Each row was made from one small tree. The marks that hang from a mark follow it in brackets, in alphabetical order. Every link used is in the known rows. Write each row's tree.
In the rows, 128 means zero.
Known rows:
gifuvo(fabi lakad(komam lekenu miraz vakim)): [148 110 152 119 122 106 119 108 216 160 104 126 186 125 116 120 135 141
 163 121 124 163 180 100 166 110 122 141  99 231 135  90 163 119 129 127
  43  66]
gokot(komam(vigot)): [163  99 113 131 134 122 149 100 179 131 116  98 153 128 121 119 143 147
 166 126 103 131 168  79 111 120 119 129 109 148 156 127 134 157 123 127
  90  74]
gavaz(resep): [168  98 135 106 116 119 134 120 173 135 112  89 144 120 113 142 148 169
 158 120 111 144 154 111 110 139 119 116 115 160 145 140 125 164 106 139
  90  80]
zosuz(lekenu(lakad(beran(gariv) komam(vigot) miraz))): [140 117 103 121 117 130 128 124 227 157  85 123 143  93 111 148 111 134
 163 155 122 139 198  79 132 160 116 149 118 188 166 113 169 156 108 121
  48  83]
gifuvo(fabi): [162 116 146 115 108 123 133 105 182 140 117 108 163 119  98 122 131 148
 149 118 121 143 162 103 119 120 130 111 106 165 149 130 137 148 110 135
  91  69]
vakim(lakad(beran(gariv))): [161 103 109 109 102 134 143 117 186 145  99 100 119 124 114 114 117 141
 153 149 121 137 149 103 103 156 108 119 125 159 148 125 168 142  96 130
  77  71]
rafak(fami(rema senison) gavaz): [158  83 106 148 136 119 131  86 199 124 123  91 194 109  89 138 135 130
 156 148 118 154 185 108 127 109 130  85 124 168 142 136 161 139 120 105
 105  60]
medese(lakad(beran komam(vigot) vakim)): [166  71 116 106 109 138 143 102 220 146  99 114 157 101 115 140 118 126
 184 113 134 154 139  85 150 114  93 148 114 184 116  81 161 122  98 125
  59  65]
komam(vigot): [157 109 111 120 125 128 141 110 185 129 110 105 138 115  96 127 146 153
 167 121 108 140 160  82 115 121 120 130 109 149 149 128 139 160 125 131
  93  81]
rema(fami(diza senison)): [172 109 162 124 135 130 160 114 189 144 120  97 170 113 104 122 137 104
 158 139 137 142 165  69 119 120 124 128 104 144 160 135 133 117 136 121
  68  65]
gifuvo(fabi lakad(miraz)): [151 131 158 133 116 118 135 104 198 153 117 106 158 144 108 118 132 157
 150 123 122 139 172 101 142 122 131 110 105 193 152 118 144 147 132 123
  75  75]
lakad(beran komam(vigot) lekenu miraz vakim): [150  82 109 103 135 123 127 115 213 149  81 126 154  91 113 145 140 129
 191 130 121 164 176  76 162 115 107 166 117 221 130  99 166 115 118 136
  42  58]
resep(gavaz(rafak(fami(diza rema senison)))): [166 107 123 140 143 124 165 103 197  98 125 100 183 110  87 131 171  93
 162 128 107 143 181  96 121 119 139 108 133 174 158 150 139 161 117  88
  88  54]
rafak(fami(diza senison) gavaz(resep)): [174  78 162 135 122 113 135 113 181 112 130  91 207  92  84 164 155 153
 147 140 133 161 184  95 119 133 125  81 123 169 137 146 150 140 103 109
  82  57]
rema(fami(diza)): [167 117 156 119 126 122 155 124 185 150 114 104 144 111 107 110 137 118
 165 136 136 138 160  80 113 119 124 136 100 146 146 130 124 128 126 129
  72  72]
medese(lakad(komam lekenu miraz vakim)): [156  90 121 111 134 117 127 127 216 173  86 131 175 102 114 111 139 127
 177 111 126 171 167  93 163 113 108 147 104 213 137  93 161  98 136 133
  39  77]
medese(lakad(beran(gariv) miraz)): [151 111 120 120 108 142 150 125 212 170  92 120 128 119 114 119 121 131
 156 130 135 139 169  92 132 145 104 116 116 174 153 127 156 134 119 126
  60  76]
gavaz(rafak(fami(rema))): [163 102  98 129 126 115 152 102 192 114 123 108 157 121 100 123 141 126
 167 130  85 147 175 121 115 116 129 108 117 179 126 146 140 171 104 114
 104  71]
medese(lakad): [164 105 127 115 116 131 144 118 193 155 113 109 146 119 105 111 131 138
 163 108 125 142 148  97 128 123 116 114 110 147 146 121 140 136 123 127
  81  83]
rafak(fami gavaz(resep)): [167  85 131 124 112 108 113 113 174 121 122  95 170 101 100 154 147 179
 152 141 114 156 173 128 118 134 122  88 118 177 131 146 140 159  91 125
  99  69]
fami(rema): [154 104 105 125 132 120 143 103 193 141 107  90 141 127 104 117 138 135
 167 124 110 140 160 103 114 115 126 120 117 154 142 128 135 150 124 127
  98  77]
davo(lakad(beran(gariv) komam miraz vakim) nivu): [157  78 134 123 110 132 145 112 241 165  86 128 196  90 102 147 127 118
 176 166 153 164 178 107 121 132  92 146 105 219 143 120 171 115 117 127
  57  72]
medese(lakad(beran(gariv) komam lekenu(zosuz) miraz)): [138 105 103 119 100 139 124 148 219 185  79 138 153 112 128 109 127 102
 163 139 125 143 182  90 146 135 110 121 122 203 153 128 144 109 112 126
  45  87]
vakim(lakad(beran(gariv) lekenu(zosuz) miraz)): [137 112 102 116 113 127 132 142 195 162  78 123 123 125 128 101 135 120
 157 161 105 143 180  95 123 151 119 122 135 199 167 149 160 119 110 130
  65  80]
resep(gavaz(rafak(fami(diza(fabi) senison)))): [157 102 131 127 139 124 158 108 190  87 132 114 179 113  92 142 173 113
 156 118 108 139 181  92  97 128 146 111 131 174 169 164 153 158  93  95
  80  59]
davo(lakad): [166 107 130 116 117 135 140 111 199 147 108  96 175 114  98 116 143 135
 167 126 122 147 170 103 113 115 117 114 105 153 154 140 144 142 128 128
  93  89]
lekenu(lakad(beran(gariv) vakim) zosuz): [141  92 107 101  93 128 140 108 235 147  97 126 125 108 118 115 104  97
 156 159 126 135 189 122 108 161 117 138 116 172 152 134 144 142  87 116
  89  91]
gifuvo(fabi lakad(beran komam(vigot) lekenu vakim)): [148  98 143 107  99 128 128  99 219 139 117 121 171 117 118 144 131 134
 174 118 126 153 171  84 172 106 115 156 108 207 120  84 167 129  93 121
  52  49]
gariv(beran): [167  91 136 114 120 119 145 100 185 149 121  99 147 110  98 108 137 128
 167 126 126 134 165 102 111 148 122 112 116 151 149 127 134 146 124 134
  88  76]
gifuvo(fabi lakad(komam lekenu)): [155 121 147 118 100 120 115 116 197 154 123 116 187 128 112 118 134 142
 158 115 120 146 173  98 152 111 133 122 104 189 139 104 148 136 114 125
  59  73]
rafak(fami(diza rema senison)): [162  94 136 146 147 125 164 101 198 101 118  90 191 108  83 132 133 108
 163 133 129 151 183  79 120 110 126 105 121 160 141 139 155 131 122  99
  83  59]
davo(lakad(beran(gariv) miraz)): [151 111 125 122 109 147 145 118 218 165  85 106 154 113 104 126 130 130
 160 148 132 145 192  99 122 138 106 117 114 180 160 147 159 139 124 127
  72  81]
gavaz(rafak(fami(diza(fabi) rema senison)) resep): [154  81 138 139 131 114 170 107 192  88 138  93 189 136 104 163 170 130
 158 117  91 150 178 100  92 123 144 102 136 178 127 167 155 171  76 103
  92  58]
rema(fami(diza(fabi) senison)): [156  99 155 125 137 129 160 112 193 136 125 100 167 128 113 128 143 114
 160 128 132 139 165  67  95 118 137 132 112 144 160 146 149 120 111 121
  71  67]
rafak(fami(diza rema senison) gavaz(resep)): [164  76 148 150 128 112 141 101 190 113 126  79 206 106  88 163 159 142
 152 139 127 161 185  97 120 120 130  83 131 170 128 143 153 146 105 102
  93  53]
gokot(komam): [168  99 123 122 134 117 145 101 174 144 118  95 158 127 125 107 130 138
 163 129 112 130 165  98 109 128 120 121 109 150 158 130 128 144 121 131
  85  72]
beran(gariv): [153 114 113 116 112 127 140 117 193 146 106 110 140 122  98 112 131 145
 145 137 117 136 171 100 100 146 115 116 101 148 158 134 139 158 121 133
  90  85]
diza(fabi): [147  98 114 112 126 122 135 108 186 131 116 104 139 129 108 125 140 153
 163 113 113 136 159 100  93 127 134 123 115 154 152 141 147 148 101 135
  92  83]
medese(lakad(komam)): [172  98 121 117 109 129 130 120 196 160 105 111 170 111 108 114 123 134
 166 108 131 145 141 100 131 120 111 117 108 164 133 100 142 128 117 128
  65  84]

Which tree is each row?
[162 112  91 128 133 118 144 104 189 105 117 104 144 117 103 124 161 124
 165 130  86 139 174 128 117 118 134 115 127 182 154 150 132 180 106 105
 103  69] -> resep(gavaz(rafak(fami(rema))))
[146  68 142 151 131 110 142 101 192 103 134  82 202 119  95 169 165 147
 153 128 123 155 185  98 100 117 145  86 138 171 129 153 167 148  82 102
  94  53] -> rafak(fami(diza(fabi) rema senison) gavaz(resep))
[160 103 105 117 101 118 112 118 210 152  98 114 162 104 112 110 114 110
 163 140 119 132 170 119 108 141 133 121 118 168 151 122 126 141 107 119
  84 110] -> lekenu(lakad(komam) zosuz)
[148  92 123  94 143 120 137 115 205 154  89 124 135  97 115 132 137 127
 182 133 124 160 181  92 156 124 113 152 116 208 144 123 156 109 121 138
  53  56] -> lakad(beran lekenu miraz vakim)
[152 103 110 105  99 130 130 115 208 147 105 110 127 104 120 121 109 103
 169 146 123 124 176 112 116 147 133 122 130 160 156 144 127 142  93 117
  92  94] -> lekenu(lakad(beran) zosuz)
[175  97 118 120 129 125 150 100 185 109 132 113 182 109  94 132 134 123
 156 136  92 151 178 108 119 128 124 100 114 175 146 152 143 156 112 111
  91  67] -> gavaz(rafak(fami(senison)))
[174  88 127 109 102 144 128 110 206 155  99  92 184  99 109 135 119 119
 180 131 137 147 162 104 131 119 107 122 118 176 136 121 150 127 104 127
  69  76] -> davo(lakad(beran komam))
[152  87 117  95 106 121 136 103 224 142 101 117 131 101 122 125 106  98
 173 147 128 137 177 119 121 146 123 139 124 178 145 129 137 128  89 117
  90  86] -> lekenu(lakad(beran vakim) zosuz)
[170 116 131 121 129 118 151 121 182 100 123 116 156  98  84 125 168 117
 162 126 112 139 175 105 116 133 133 115 119 176 156 148 129 167 107 103
  79  64] -> resep(gavaz(rafak(fami(diza))))
[144  92 103 103 112 128 135 111 238 145  95 126 149  89 113 150 102 125
 167 151 126 147 187  86 127 157 105 169 109 179 150  94 172 150  86 121
  55  74] -> zosuz(lekenu(lakad(beran(gariv) komam(vigot) vakim)))
[152  88 112 119 123 105 118 111 228 158  80 125 165 101 115 113 115 108
 167 146 123 153 179 121 123 141 124 136 114 213 148 110 141 120 121 120
  70 100] -> lekenu(lakad(komam miraz vakim) zosuz)
[161 109 116 109 125 116 117 121 205 155 108 111 166  92 109 130 108 135
 167 136 121 142 175  97 124 149 129 138 112 163 160 109 148 147 110 126
  64  91] -> zosuz(lekenu(lakad(komam)))
[147 107  92 122 112 132 124 135 200 154  72 121 141 113 112 123 141 142
 169 147 109 153 170  75 135 143 109 140 128 203 147 108 188 129 116 131
  42  72] -> vakim(lakad(beran(gariv) komam(vigot) lekenu miraz))
[165 104  97 133 142 128 151  94 195 102 123  98 174 117 102 134 159 108
 161 133  89 144 178 115 123 116 135 108 131 178 166 153 138 168 116  95
 100  63] -> resep(gavaz(rafak(fami(rema senison))))
[161  83 120 103 121 123 129 124 210 163 101 128 175 101 114 109 136 122
 176 106 127 165 158  98 154 112 107 147 102 185 128  93 158 104 119 131
  48  76] -> medese(lakad(komam lekenu vakim))
[158 101  96 128 110 134 132 118 199 150  74 109 140 118 112 129 124 149
 163 151 116 147 152  84 122 148 102 132 128 198 142 103 180 140 113 128
  55  72] -> vakim(lakad(beran(gariv) komam(vigot) miraz))
[174 110 137 126 136 126 157 110 186  97 127 111 183  98  82 133 166 104
 157 128 113 143 180  93 119 131 133 106 122 174 167 152 138 156 117  94
  77  58] -> resep(gavaz(rafak(fami(diza senison))))
[164  96 142 135 124 109 129 113 187 123 121 109 176  86  73 130 143 140
 156 139 140 151 181  97 118 125 127  91 112 166 133 133 150 137 109 113
  84  60] -> rafak(fami(diza) gavaz)
[152 108 105 112 122 118 125 133 178 146 100 111 142 126 120  91 147 129
 162 138  94 145 160  98 118 132 130 121 128 169 161 142 145 121 114 132
  85  87] -> vakim(lakad(lekenu(zosuz)))
[168  99 129 141 139 120 173  98 200 103 130 104 193 114  83 133 149  97
 162 131 103 151 180  90 118 114 133 102 124 173 131 148 149 153 116  97
  86  55] -> gavaz(rafak(fami(diza rema senison)))
[167 101 121 114 129 124 138 114 181 149  88  96 124 120 117 122 125 147
 172 141 120 145 145  97 127 141 114 123 136 191 149 121 168 125 114 133
  65  66] -> vakim(lakad(beran miraz))
[167  75 128 107 123 127 138 110 220 169  85 117 159 100 120 129 111 121
 181 119 145 159 147 100 158 123  94 139 117 212 124  86 160 101 111 129
  42  64] -> medese(lakad(beran komam miraz vakim))
[161  95 112  95 114 132 118 125 190 152 101 112 155  91 114 133 127 122
 182 128 127 146 167  93 143 123 118 138 121 180 136 117 145 122 102 137
  51  66] -> lakad(beran komam lekenu)
[163  86 119 102 119 116 126 103 230 157  83 119 151  89 114 138 104 114
 181 141 141 153 174 114 142 146 115 151 121 212 132  95 161 118 107 124
  49  77] -> lekenu(lakad(beran komam miraz vakim))
[163  73 119 144 127 113 129  97 188 116 125  77 197 112 101 161 148 155
 152 143 108 159 180 118 123 121 127  81 132 176 133 147 152 154 104 109
 106  61] -> rafak(fami(rema senison) gavaz(resep))
[143  88 105 112 101 120 124 115 243 164  74 131 148 100 122 121  99  95
 158 164 132 145 190 121 119 160 112 140 118 215 146 115 150 125 100 119
  63  94] -> lekenu(lakad(beran(gariv) komam miraz vakim) zosuz)
[151  88 133 134 123 107 161 118 186  93 133  99 161 134 104 153 172 142
 163 114  91 146 173 111  88 123 143 110 132 183 115 161 146 181  66 111
  95  63] -> gavaz(rafak(fami(diza(fabi) rema)) resep)
[146 105 108 138 138 115 158 110 194  93 124 109 151 124  96 131 178 115
 167 115 101 136 175 108  95 118 151 119 135 179 149 155 149 175  85  98
  93  63] -> resep(gavaz(rafak(fami(diza(fabi) rema))))
[143  89 113  99 132 113 131 118 202 143 102 123 149 111 115 104 143 116
 167 133 109 154 179 100 129 120 122 140 110 182 149 137 132 118 116 134
  84  83] -> lakad(lekenu(zosuz) vakim)
[147  81 104 116 114 120 124 106 236 147  77 124 147  94 119 137 115 103
 183 148 126 147 178  99 136 138 116 152 126 216 140 106 149 127 102 117
  66  88] -> lekenu(lakad(beran komam(vigot) miraz vakim) zosuz)
[164  82 144 118 125 123 155 102 219 141 117 118 192 100  92 134 147 130
 178 144 137 162 167 108 113 115 109 139  96 174 148 135 156 124 126 128
  91  79] -> davo(lakad(vakim) nivu)
[164  83 123 114 140 108 126 104 206 155  84 112 168 104 106 125 126 140
 170 130 127 163 159 106 134 127 107 140 104 212 133  97 149 119 132 138
  58  75] -> lakad(komam miraz vakim)
[153  93 112 108 134 112 128 106 224 137 103 119 166  91 107 142 116 139
 172 133 117 155 177  85 131 138 118 168 106 177 149  90 162 146 109 124
  65  84] -> zosuz(lekenu(lakad(komam(vigot) vakim)))
[168  87 157 131 114 106 127 121 176 117 123  98 178  92  83 152 156 164
 152 136 133 157 178 107 116 134 125  88 118 173 126 141 142 151  93 117
  85  61] -> rafak(fami(diza) gavaz(resep))
[161  88 108 114 114 116 127 100 225 134  99 118 162  95  97 132 125 131
 176 128 121 153 167 103 122 133 118 155 103 175 132  90 158 148 115 119
  73  90] -> lekenu(lakad(komam(vigot) vakim))
[174 108 112 118 135 129 146 104 183 101 125 109 173 106  96 132 155 120
 156 134  95 143 178 114 121 131 129 106 125 177 174 156 135 165 115 102
  90  66] -> resep(gavaz(rafak(fami(senison))))
[143 106  97 107  99 132 132 137 190 149  95 117 124 125 126  99 131 117
 155 156 104 138 171  98 111 151 118 121 133 170 162 147 156 126  93 129
  78  80] -> vakim(lakad(beran(gariv) lekenu(zosuz)))
[168  77 143 128 132 114 139 108 227 159  93 123 214  93  98 139 143 129
 184 148 142 171 168 108 127 114 104 144 100 216 144 116 162 110 138 130
  66  82] -> davo(lakad(komam miraz vakim) nivu)
[147 118 112 125 120 115 126 120 209 155  91 119 139 113 109 106 126 119
 161 145 112 135 186 111 114 146 139 118 120 178 168 146 128 141 129 119
  90 106] -> lekenu(lakad(miraz) zosuz)
[154  89 124  99 138 111 126 109 227 161  87 118 155  81 122 146  97 120
 182 145 136 154 181  99 150 149 114 161 119 214 151  95 165 119 102 128
  41  71] -> zosuz(lekenu(lakad(beran komam miraz vakim)))
[170 115 105 113 125 122 137 113 180 107 120 115 146 105  99 126 158 133
 161 131  94 138 172 124 116 132 128 115 119 180 163 153 128 175 106 111
  94  74] -> resep(gavaz(rafak(fami)))
[148  95  94 120 122 128 116 134 191 151  72 115 145 112 127 119 143 124
 182 147 102 150 161  76 143 127 118 137 142 214 148 120 163 114 109 129
  53  78] -> vakim(lakad(beran komam(vigot) lekenu(zosuz) miraz))
[168  93 114 126 118 110 149 111 181 108 125  96 157 127 112 144 155 150
 163 127  78 151 170 132 113 128 126 105 126 186 119 155 132 187  87 118
 106  71] -> gavaz(rafak(fami(rema)) resep)
[144 102 112  98 116 131 127 128 190 149 104 114 133 105 121 117 133 108
 175 138 114 135 178  92 132 125 127 124 128 170 155 152 126 123  97 133
  80  75] -> lakad(beran lekenu(zosuz))
[147  90 108 115 145 114 125 115 208 147  81 126 166 101 103 130 155 140
 181 126 110 170 179  78 150 111 112 159 104 215 137  99 162 121 138 136
  50  72] -> lakad(komam(vigot) lekenu miraz vakim)
[162  71 133 126 123 131 146 102 233 149  89 123 197  85 102 165 143 125
 197 151 142 165 169  87 137 111  97 157 112 220 136 111 172 116 120 126
  62  70] -> davo(lakad(beran komam(vigot) miraz vakim) nivu)
